Known rows, with every step that occurs
reseb, gopig: [ -1.6   5.8  13.5  -0.3  -0.8   4.4  14.9  16.4   2.9   4.4   4.9   3.0
  10.3   1.7  -3.7 -11.6   2.6   8.3  -7.0   6.7   1.7   8.9 -14.5]
disa, fozap, vitas, gopig, radigo: [-31.1  -6.3  15.5   3.1  -4.7  21.1  14.4  31.7 -29.4   2.8   7.2  29.5
  13.8 -10.8   1.3 -31.6  -1.6 -37.3 -28.2 -13.5 -15.5  25.5  34.6]
disa, fozap, vitas: [-13.5 -25.2  -8.3  -4.5  -5.7   0.5  13.4  20.8 -13.1   0.8  19.4  22.6
  10.2   7.6 -14.4 -10.2  -3.3 -24.1 -10.3 -24.1  -0.5 -11.6  23.0]
fozap, vitas, gopig: [ -4.1  -1.0  12.8  -0.4   7.5   9.1  21.3  18.4 -10.9   4.6  10.2  16.8
  12.2  -7.2   8.9 -20.7   2.0 -26.2 -13.1 -21.4   9.7  12.7  10.1]
fozap, vitas, disa, radigo, gopig: [-12.2   1.7  23.9   6.9   8.9  25.4  -0.5  -3.0   6.6  -0.2   3.7  20.1
 -14.0 -20.5 -20.3 -39.4  17.1 -14.8 -22.1 -17.0   0.7  54.8  13.9]
fozap, vitas: [ -5.5 -10.6  -4.1  -5.0  -3.2  -1.0  12.5   5.2   4.1  -3.5  13.5  11.6
  11.8  -4.7   8.8  -3.8   2.6 -24.7  -0.9 -21.5  10.6   5.3   9.8]
reseb, gopig, radigo, vitas, disa: [ -3.9  20.5  36.0   9.6  10.6  15.7  13.9   4.9  -7.1   3.8  -6.0  24.5
   2.7 -13.4  28.7 -45.0  27.7 -14.3 -24.9   5.5 -11.2  59.9   7.4]
disa, fozap, vitas, reseb: [  1.2 -29.2 -12.5   4.6  -2.2   2.1  13.9  26.7  -7.3 -12.9   1.3  27.2
   7.4  -2.7   6.4 -14.7  -2.2 -25.0  -3.3 -22.9  -6.7 -16.7  27.9]
vitas, reseb, gopig: [ 14.5   0.5   6.6  14.9   3.1   6.6  16.4  21.3   9.5  -9.5 -16.9   9.4
   7.9 -11.8  13.5 -16.8   4.9   7.5   1.7   5.1  -5.3   7.2 -10.3]
reseb, gopig, radigo, fozap: [-12.3  -4.3  11.9   4.3  -9.2  18.5   5.5  10.9  -6.0  -4.7  -5.1  31.9
   4.7  -8.2  -5.5 -14.8  -4.8 -10.4 -23.2  10.3  -9.2   9.7  11.7]
radigo, gopig: [ -2.3  -3.1  23.1  -3.9  -3.7  -1.5 -14.4  12.3  16.4   6.0  -8.9  -4.0
   0.3  -7.9  -8.0  -2.0  -1.5  -1.9 -10.6   1.4   5.9  24.0   0.9]
reseb, gopig, radigo, vitas: [ -5.3   1.6  33.0   5.4  -3.7   4.8  14.3  23.1   2.9   0.2   1.2  10.7
  12.5 -12.3  34.7 -24.2  24.2 -17.3 -21.1  11.8  -4.0  43.8   3.5]
disa, vitas, radigo, gopig: [ -0.7   1.4  21.1  13.5   6.3  19.7 -12.8   7.7   3.6   8.5 -11.3  24.7
  -0.8 -17.9  -3.2 -42.2  32.8   1.9 -11.8   3.5   9.0  42.3  18.4]
disa, fozap, vitas, radigo, reseb, gopig: [ -6.5  -4.8  15.2 -16.8  -2.0  12.3  27.6  27.7 -31.6 -14.5  13.6  48.6
  19.5   5.3 -30.4 -42.3  16.8 -16.4 -13.2 -17.8 -17.2 -10.5  21.0]
gopig, radigo: [-17.3   9.4   6.9   3.7 -10.7   5.4  -5.9   1.4   0.0  -4.5  -9.7   1.4
   3.7 -15.9  16.8  -9.4   3.9 -11.5  -5.5   9.3 -11.9  27.4  10.5]
fozap, vitas, radigo: [ -9.1   0.8  11.3  -2.7   9.4   7.7  11.8  -7.9 -13.9  -3.5  11.9  29.3
  14.0  -7.1   3.2 -28.7  11.2 -16.9   2.4 -15.2   6.5   5.3  19.2]
radigo, vitas, disa, fozap: [  2.5  -9.1  11.2  -0.6  19.8   7.0   6.3   3.0 -28.6   9.4   6.7  28.2
 -12.1  16.6  -4.0 -21.8  14.5  -9.4 -23.1 -10.0 -11.3   7.9  26.1]
vitas, disa: [ -0.3  16.6   3.1   3.9  16.9  11.6   0.8 -17.1 -10.2   3.5  -7.7  12.8
 -10.5  -1.3  -7.0 -21.0   6.7   3.7  -5.9  -5.9  -5.0  16.2   2.9]
fozap, vitas, reseb, gopig: [  9.3  -9.2   2.7   9.6   1.2   4.6  29.2  27.5  15.8 -13.0  -1.4  23.1
  18.5 -14.4  21.3 -23.2   8.1 -17.9   1.3 -15.3   6.9  10.1  -0.5]
disa, radigo, fozap: [ -1.5 -17.8  -6.3  13.1  -3.0  26.1   2.8  -9.4 -14.6  -9.8   7.7  23.0
 -23.1  -3.4 -29.0  -5.7   1.3   4.3 -17.9   5.0  -5.7 -11.6  15.2]
radigo, fozap, vitas, disa: [  1.4 -12.6  -7.3  -6.4  13.9  17.1  11.0 -14.7 -13.0  -2.7   7.3  49.9
  -4.6   0.9 -16.5 -16.1  -3.2 -25.1 -17.3 -28.7   7.8  -2.5  28.4]
gopig, radigo, fozap, vitas: [-15.1 -20.0  -4.6  -2.8 -12.1  10.7   4.3   3.3  -1.7 -12.6   5.1  40.0
   8.4 -13.8   5.6  -8.8  -3.4 -43.3 -17.2 -15.2   1.6   6.2  34.5]

Rows
[-15.1   5.6  31.5   6.4   7.6  18.4  13.3  20.4 -25.7   7.5   1.1  36.6
   0.3  -0.4   7.0 -45.9  20.5 -12.4 -34.2   5.1 -23.2  45.0  20.7]
reseb, gopig, radigo, vitas, disa, fozap
[ 14.3   7.9  10.4 -14.5  -7.3   1.1  14.2  20.8   4.2 -15.0  -5.1   7.6
   9.0  -1.0 -10.2 -10.6  11.6   0.0  -5.0  -1.6 -10.9   1.0 -13.7]
radigo, reseb, gopig
[-17.7 -14.0   8.5  -0.5 -12.8  16.2  18.8  21.3  -1.8  -9.0   9.7  44.4
  16.4 -12.6   1.5 -21.8   0.0 -35.2 -24.7  -8.6   3.9  15.2  19.1]
reseb, gopig, radigo, fozap, vitas
[ 11.7 -13.1  -9.1   4.8   1.3   0.9  15.0  11.3  10.9 -18.1  -5.6  16.1
  10.6 -14.2  28.2 -10.5   3.0 -25.8   5.8 -20.6   6.3   3.7  12.5]
fozap, vitas, reseb
[-17.7  14.4  18.9   7.4  -9.9  10.8   7.0  16.7   0.8  -0.8  -7.3   6.0
  11.6 -13.7  11.6 -21.2   7.3  -3.6 -12.4  15.1 -11.1  33.5  -4.9]
reseb, gopig, radigo
[  6.8 -24.9  -2.1  20.8  -1.6  30.9  29.4  18.4  -0.2 -23.6   5.6  44.0
  -2.1 -17.0  -7.1 -30.2   7.4 -16.9 -14.2 -10.9   0.5  -3.0  16.4]
disa, radigo, fozap, vitas, reseb, gopig
[  9.9  23.6  14.4   7.0   8.1  30.2  14.9  -0.8 -12.1 -16.7  -6.2  18.3
 -16.6 -10.7 -27.6 -43.1  28.0  10.4 -14.8   4.0 -26.4  31.4  -9.2]
vitas, disa, radigo, reseb, gopig
[ -7.5 -28.0  -9.2   7.0  -4.7  23.6  14.2  -3.4 -11.3 -12.0  22.9  35.2
  -9.5  -6.0 -20.1 -11.3   3.7 -23.1 -17.5 -16.3   2.4 -10.6  25.6]
disa, radigo, fozap, vitas
[ -9.2   7.8   2.5  16.1  11.6  24.4  14.3 -13.3 -12.1  -4.5  13.6  23.9
 -11.5 -14.2 -12.2 -37.0  20.5 -14.7 -11.1 -18.9  -4.4  32.9  12.3]
fozap, vitas, disa, radigo
[ -9.7 -11.2   0.3   2.6  -7.8  13.3  -8.6  -4.8  -6.7  -7.4  -9.7  25.1
  -4.5  -9.5  -0.8  -2.2  -7.2 -20.2 -17.1   6.5  -7.5   3.6  26.3]
gopig, radigo, fozap
[-11.1  -3.4  33.8  -7.9   3.6   8.2  -3.9   3.2   1.2   2.6   2.7  24.0
  12.9 -13.1  -5.1 -27.8   9.5 -19.6  -9.6 -12.5  12.8  26.0  19.0]
fozap, vitas, radigo, gopig
[ 20.6 -14.4   9.7  26.2   8.0  12.7   8.6   5.7  -0.2 -18.4  -4.8   6.5
 -17.9 -19.2  32.0 -21.3  25.3  -8.2  -5.8   4.4 -10.4  18.6   9.5]
disa, radigo, vitas, reseb
[ -1.9  10.4  13.8  18.7  -6.4  12.1   9.3  23.3   7.5 -15.8 -25.4  10.9
  10.0 -26.0  32.7 -25.7   7.5  -6.8  -4.4  14.8 -14.7  32.1  -0.3]
vitas, reseb, gopig, radigo
[ -1.4  21.4  22.7  -3.7  -4.6  13.0   3.3  15.3 -14.4 -16.3 -18.5   8.6
   2.6 -20.3  10.7 -22.4  12.9 -26.6 -16.4   2.8 -23.7  31.0  10.4]
vitas, gopig, radigo, reseb
[  4.2  13.3  10.6  -0.1   3.9  28.2  30.6   5.4  -8.6 -20.9   6.1  30.7
  -4.3 -14.2 -21.0 -48.8  33.2 -14.5 -15.4 -18.8 -16.0  35.7   0.4]
fozap, vitas, disa, radigo, reseb, gopig
[  4.4  14.7   5.4  10.6  -7.9  25.2   2.2  26.8  -6.5 -17.0 -21.7  21.1
   3.8 -28.3  19.9 -44.4  38.5 -30.5 -17.6  -4.6 -17.6  47.5  16.6]
disa, vitas, gopig, radigo, reseb
[  0.7   6.3  -2.3  15.5   9.6  20.2   0.6  -3.0 -12.3   0.1  -1.9  30.8
   0.9 -13.8   3.4 -42.0  33.9   0.0   1.0  -2.3   3.5  19.9  14.5]
disa, vitas, radigo
[-15.6   0.9  12.7   1.3   4.1  28.3  18.6   1.5 -11.3  -5.1   0.1  55.5
   7.6 -13.9  -5.8 -38.6   4.7 -32.4 -29.6 -15.1  -0.1  31.9  25.4]
reseb, gopig, radigo, fozap, vitas, disa
[ -5.2   4.9  -0.8  -1.0  12.9   7.5  13.5 -10.2  -4.8   0.6   5.4  27.2
   1.9  -5.0  -1.3 -24.0   8.6 -21.9  -5.7 -25.6   5.1  20.5  13.6]
fozap, vitas, disa
[  8.9  19.7  23.5  -9.7   3.6  10.9  13.6   5.0 -16.6 -16.0  -6.4  25.9
   8.1  -4.2 -16.0 -31.7  21.5   5.5  -3.7   5.7 -15.2   2.3  -3.2]
vitas, radigo, reseb, gopig
[ -7.0 -18.0   5.5  13.2   6.7  36.3  20.2   6.3 -25.2  -4.2  17.7  41.7
  -8.5  -9.4 -18.5 -26.3   2.3 -25.5 -29.6 -15.8   3.3   1.5  27.8]
disa, radigo, fozap, vitas, gopig
[  2.0   2.6  -3.3  33.7  -8.1  23.1  10.0  32.6  18.2 -13.6 -26.8  25.9
   9.1 -36.7  40.8 -47.6  34.6 -12.9  -6.0   7.9  -6.9  54.9   6.1]
disa, vitas, reseb, gopig, radigo
[  2.9  -7.5   7.0  19.6  -6.4  20.9   9.2  16.3   1.0 -19.0 -24.4  35.7
   1.4 -20.9  14.8 -20.7  -2.7 -12.9 -16.3  13.3 -12.9   7.9  15.9]
vitas, reseb, gopig, radigo, fozap
[ -6.6  -3.0  20.7   4.1  -5.6  -2.9  -1.3   7.8   1.5  -3.2   0.3   6.0
   2.8 -14.2  40.3 -13.0  19.5 -26.1 -13.9   3.3  -5.3  35.8  16.1]
gopig, radigo, vitas
[ -8.8  -2.9  25.4  12.6  -6.3  17.0 -11.2   7.8   8.6   0.1  -2.8  -8.2
 -15.5 -16.7 -19.0 -15.1  10.4   4.9 -17.1  10.7  -6.4  36.8   2.3]
disa, radigo, gopig
[  1.5 -18.2   6.1  -2.8   7.8  19.6  19.3  12.3 -16.5   0.6  14.1  40.5
   6.7  -0.4  -7.5 -12.3  -7.4 -33.1 -25.1 -23.5  13.1  -9.9  25.4]
radigo, fozap, vitas, gopig
[  7.5 -33.5 -14.0  19.3  -1.2  26.0  15.9   2.5  -4.5 -27.4   2.2  41.0
 -10.6 -17.2  -3.2 -14.8   3.5 -27.6  -8.4 -15.5  -1.9  -8.2  28.4]
disa, radigo, fozap, vitas, reseb
[ -6.8  10.0  17.8 -10.0 -10.8  14.1  16.2  23.8  -7.3 -19.7  -6.7  20.8
  16.3 -24.5  18.0 -25.8  15.6 -50.9 -18.0 -18.7 -14.5  33.4  21.1]
fozap, vitas, gopig, radigo, reseb
[  5.9 -12.2  -9.9  12.9  10.8  29.7   1.4  -9.3 -19.3  -1.9  -0.1  55.3
  -5.5  -6.7 -12.6 -31.9  23.3  -5.8  -8.7  -4.6   8.7  -5.6  31.1]
disa, vitas, radigo, fozap
[ -0.3 -23.6  -8.6   8.1  -9.6  14.0   5.6   8.8   4.0 -26.8 -14.1  42.9
   5.6 -24.7  25.2 -14.9  -4.9 -44.0 -10.3 -13.3  -3.6   2.2  37.8]
gopig, radigo, fozap, vitas, reseb
[  5.5   0.7  31.2  18.7  13.2  24.4  14.9  11.8 -21.2   3.7  10.9   7.5
 -14.8  -9.1  14.1 -32.6  24.3  -6.9 -25.9   5.2  -6.4  30.8   7.0]
disa, radigo, vitas, gopig
[  6.0   4.2   7.6 -16.6   0.5   2.3  13.1  -2.2 -13.3 -23.8   5.0  31.8
  13.2  -8.6  -3.9 -26.6  20.2 -27.7   2.2 -23.0  -5.2  -2.8  20.8]
fozap, vitas, radigo, reseb
[-14.2 -15.4   8.7  -2.0   5.8  14.6  19.6  30.5 -29.8   9.0  18.0  26.2
  11.5   6.3 -10.9 -22.8  -3.4 -25.3 -21.7 -22.4  -0.9  -3.0  27.5]
disa, fozap, vitas, gopig
